What can hang from each mark:
V: A
E: J U
F: U Z
U: F R
S: E
Z: F
R: J U Z
A: U
P: L R
J: E R

Every row comes from one small tree of marks. The marks that hang from a mark follow it in brackets, in alphabetical order. Every link used is in the known rows. Which tree was each row made from?
Known rows:
E[J U[F[Z] R]]: [-0.229,-3.136,0.510,0.815,-0.416,-2.998,0.787,1.750,0.059,-0.429,3.239,-0.768,1.196,0.752,1.215,1.072,-1.871,-0.639,-2.363,0.820,2.909,-0.318,-5.129,2.373,-1.147]
U[R[J Z]]: [-1.007,1.566,-1.044,-0.679,-1.396,0.471,2.174,1.052,-0.869,0.233,-0.192,0.618,0.715,1.148,-2.988,0.354,2.638,0.274,-0.677,0.391,0.193,0.261,2.481,-1.441,-1.562]
E[J[R]]: [1.031,-2.010,-1.677,0.240,-0.456,1.312,1.267,1.730,-0.913,0.264,2.466,1.009,0.453,-1.992,3.134,-0.459,-0.451,0.764,2.296,0.661,3.360,4.174,1.897,4.283,-2.854]
E[J]: [-0.264,-2.226,-0.682,-1.074,0.397,0.578,-0.124,0.234,0.172,0.033,3.659,0.291,-0.560,-1.140,3.538,1.419,0.043,-0.343,2.245,0.473,1.301,3.332,-0.657,4.370,-3.855]
E[J[R] U]: [1.562,-2.479,-0.350,-0.603,0.910,1.261,1.145,2.200,-1.913,-0.159,3.501,2.707,1.051,-0.885,3.591,-0.227,-2.751,0.744,0.283,0.165,3.637,3.108,-1.078,4.326,0.874]
S[E[J U[F]]]: [-0.192,-2.061,-0.128,-1.110,1.092,-0.583,-4.662,-0.861,-0.361,0.300,5.010,0.592,-0.293,-3.746,3.282,1.100,-1.531,-0.358,-1.291,0.568,-1.590,0.287,-2.376,2.449,-0.533]
F[U[R[J[E]]] Z]: [-1.354,0.463,1.992,0.167,-0.592,-1.287,2.342,0.468,1.803,-0.497,-2.594,-0.234,0.527,1.332,-1.457,-2.029,0.533,-0.458,3.071,-0.429,1.208,-2.727,1.538,-0.958,-1.239]
R[J[E] U Z]: [0.176,3.568,-0.287,-1.923,1.304,4.855,-2.882,-0.084,-0.751,-0.002,0.159,0.011,0.618,2.660,-0.481,0.711,-0.323,2.243,-0.643,-1.427,-0.567,-1.147,3.411,-1.242,2.111]
U[F[Z] R[J[E]]]: [-0.274,0.830,-0.925,2.040,-2.561,-3.018,-0.080,1.151,2.993,-0.938,-1.380,-3.503,0.828,1.341,-2.508,1.183,2.393,0.342,-0.624,-2.452,1.343,-2.392,0.882,-0.598,-2.685]
P[L R[J U Z[F]]]: [0.962,4.552,-1.363,-0.263,-1.011,0.013,1.866,-1.756,-4.501,1.452,-0.364,-0.536,0.478,2.863,-2.774,-4.407,1.827,3.234,-0.717,2.860,-1.788,0.770,3.817,-1.362,3.380]
Z[F]: [1.121,2.050,0.852,-0.981,0.736,-0.672,-0.515,-1.163,1.319,0.392,1.699,0.438,0.435,-0.258,3.082,0.751,0.848,-0.068,3.115,-0.149,-3.753,-0.246,0.148,2.755,-1.781]
S[E[U[F R]]]: [-0.389,-0.786,0.636,-0.123,0.380,-0.354,-2.425,-0.701,-0.861,0.496,1.820,1.268,0.080,-3.521,0.201,1.415,0.195,0.215,-2.385,0.054,-3.614,-1.755,-1.667,-0.356,0.706]
A[U[R]]: [-0.203,-1.610,-1.465,-0.632,-1.294,0.359,2.767,1.969,0.898,-1.025,-1.407,1.217,-1.077,-1.998,-0.597,0.213,0.800,-1.097,1.234,-1.179,0.789,1.000,-0.487,-1.498,-0.219]
A[U[F[Z] R[J[E]]]]: [0.063,-0.712,-2.307,0.503,-2.052,-2.803,0.268,2.122,3.826,-2.065,-2.379,-2.426,-0.629,-0.382,-1.867,-0.307,0.716,-1.025,0.299,-2.611,2.850,-1.270,-0.097,-2.161,-0.427]
P[R[J Z]]: [0.246,1.828,-1.494,0.115,-0.798,0.795,2.302,-0.509,-0.942,0.385,-1.202,0.405,-0.536,1.080,-2.931,-2.196,2.328,0.067,0.318,1.283,0.668,2.165,2.107,0.181,0.279]
U[R[Z]]: [-1.671,-0.867,0.043,0.369,-1.074,0.909,2.458,0.998,-1.631,0.847,-0.081,1.512,-0.552,-0.218,-1.985,1.200,1.619,0.832,0.035,1.773,-1.360,0.255,0.579,-1.365,-2.412]
F[U[R[J]] Z]: [-1.623,0.858,2.180,-0.087,-0.333,-1.929,3.575,-0.235,1.610,0.205,-2.421,-0.284,1.264,0.881,-1.697,-2.277,0.611,-1.572,2.389,0.597,1.332,-1.805,0.565,-0.650,-1.295]
V[A[U]]: [-1.093,-0.843,1.224,-2.061,1.655,-0.792,-0.294,-2.230,3.575,-0.873,0.000,0.694,-2.303,-0.843,3.540,1.707,-0.634,-2.345,1.559,-0.206,-1.202,1.318,-4.075,0.322,-1.643]
S[E[U[F[Z] R]]]: [-1.275,-0.388,0.522,0.658,-0.366,-1.651,-1.524,-0.617,0.655,0.778,1.218,0.325,0.611,-3.548,0.106,1.103,-0.024,0.757,-1.862,0.417,-3.068,-2.202,-1.706,-0.363,-0.481]
E[U[F]]: [0.093,-1.652,1.594,-0.237,2.040,-0.039,-2.096,-1.256,-0.310,-0.033,1.840,0.516,-0.261,0.114,1.221,2.621,-1.541,-1.505,-1.460,-0.661,-1.598,0.254,-4.884,1.754,2.045]
V[A[U[F R]]]: [-0.633,-1.833,1.322,-0.610,0.335,-2.596,-0.391,-1.553,3.005,-1.103,-0.591,-0.792,-2.061,-0.105,1.350,1.692,-0.040,-3.168,-1.155,0.002,-0.772,-0.125,-5.019,-1.110,-1.573]

Write each row's tree:
[1.331,6.373,0.462,-2.504,1.695,2.210,-1.380,-1.195,0.040,0.782,0.952,-0.200,2.829,2.819,0.379,-0.354,-0.544,0.581,-1.011,0.187,-1.599,-1.357,2.308,-0.392,2.254] => R[J U Z[F]]
[0.249,-2.293,0.796,-0.268,1.598,1.406,-3.829,0.187,0.022,-1.169,1.466,0.659,-1.993,0.468,1.649,2.639,-1.377,1.027,0.834,-2.325,-1.749,-1.154,-2.231,1.276,1.069] => J[E[U[F]]]
[0.941,0.144,0.976,0.237,0.798,0.753,0.490,0.236,-1.818,0.872,-1.037,2.431,0.054,-0.731,0.958,-2.899,-1.545,0.356,3.030,2.445,-0.248,0.383,3.356,0.113,0.349] => J[R[Z[F[U]]]]
[-0.658,-1.564,1.355,-1.277,1.578,-2.146,-2.070,-3.012,3.648,-0.956,-0.087,-0.860,-2.645,-0.778,3.057,2.108,-1.140,-3.598,0.071,-0.225,-1.273,0.851,-5.563,0.058,-1.546] => V[A[U[F]]]
[1.172,0.912,0.029,2.729,0.277,1.501,1.069,0.153,-0.169,1.352,-1.527,-0.985,2.314,-1.336,1.018,0.019,-1.167,1.230,-0.685,-0.264,1.043,0.520,1.081,0.939,0.806] => J[R[U[F[Z]]]]
[-0.567,-2.907,0.815,0.263,0.374,0.940,-2.466,1.397,-1.428,-1.154,0.815,1.295,-1.771,1.066,-0.713,2.153,-0.775,1.501,-0.724,-1.143,-1.238,-2.297,-1.753,-0.823,0.931] => J[E[U[F R[Z]]]]
[-0.149,-0.988,-1.949,-0.676,-1.368,-1.511,-0.259,1.594,0.926,-1.423,-1.546,-1.032,-0.960,-0.209,-2.858,-0.354,0.406,-2.691,-1.499,-0.665,1.834,0.102,-0.246,-3.167,0.709] => A[U[F R[J Z]]]
[2.091,0.350,0.128,1.952,0.642,2.648,-0.022,-0.165,-1.474,1.282,-1.107,0.009,1.749,-1.162,1.006,0.358,-0.825,0.703,-1.254,-0.519,0.569,1.031,1.569,1.156,2.062] => J[R[U[F]]]
[0.826,-0.051,0.167,1.860,0.776,2.866,-0.621,-0.096,-2.546,1.530,-1.091,0.353,1.047,-0.700,0.118,-0.093,-1.835,1.208,-1.665,1.580,0.393,0.714,1.768,-0.481,1.944] => J[R[U[F] Z]]
[0.279,-1.546,-2.147,-0.527,-1.546,-0.921,-1.395,2.020,1.212,-2.147,-1.856,-1.033,-1.799,0.055,-2.666,-0.209,0.342,-1.383,-0.639,-1.694,1.981,-0.827,0.585,-3.528,0.733] => A[U[F R[J[E] Z]]]
[-0.517,0.332,-0.605,0.560,-1.391,-1.647,-0.776,0.340,-0.615,-0.063,-0.214,-1.748,0.426,1.552,-3.690,0.972,2.027,-1.413,-3.080,0.447,0.315,-0.710,0.497,-1.961,-1.144] => U[F R[J Z]]
[1.470,4.071,-0.306,-1.806,1.167,4.368,-1.924,0.007,0.553,-0.616,0.478,-0.358,1.374,1.932,0.778,1.287,1.000,1.707,0.066,-4.040,-0.146,-0.842,2.967,0.818,2.207] => R[J[E] U]
[0.526,2.956,-1.596,1.946,-1.384,-1.279,2.126,-2.089,-2.614,1.410,-1.688,-2.983,0.718,1.857,-2.809,-2.999,2.143,2.105,-1.719,1.054,-0.048,1.058,1.915,-0.491,2.488] => P[L R[J U[F[Z]]]]
[-2.173,-1.110,2.936,0.913,0.088,-1.470,3.572,-0.349,0.892,0.533,-2.365,0.254,0.401,-0.271,-0.823,-1.475,-0.087,-1.295,2.958,1.783,0.125,-2.174,-0.676,-0.666,-2.080] => F[U[R] Z]
[0.811,-1.899,-0.031,2.337,0.034,0.736,-1.182,2.009,0.333,-0.683,-0.828,0.762,-0.519,-0.299,1.316,0.215,-2.369,2.882,1.339,-2.119,1.305,-0.853,0.749,1.329,1.119] => J[E[U[F[Z]]] R]
[-0.863,-0.482,0.648,-1.639,0.369,-2.788,-0.863,-1.522,3.206,-1.400,-0.670,-0.983,-1.594,0.906,0.122,1.117,-0.004,-3.292,-1.865,0.142,0.053,-0.263,-3.774,-2.327,-0.847] => V[A[U[F R[J Z]]]]
[-0.093,2.078,-0.693,-0.455,-0.965,-2.112,1.541,-2.134,-4.421,1.027,-0.895,0.271,-1.545,2.381,-3.012,-5.826,1.906,0.953,1.992,3.765,-1.149,1.111,3.809,-1.244,1.831] => P[L R[J Z[F[U]]]]
[0.584,0.978,0.032,0.858,0.819,4.150,1.075,0.513,-2.776,1.833,-1.180,1.775,1.364,-0.878,0.427,-0.296,-1.532,2.344,-0.248,1.637,0.200,1.317,3.117,-0.318,1.691] => J[R[U Z]]
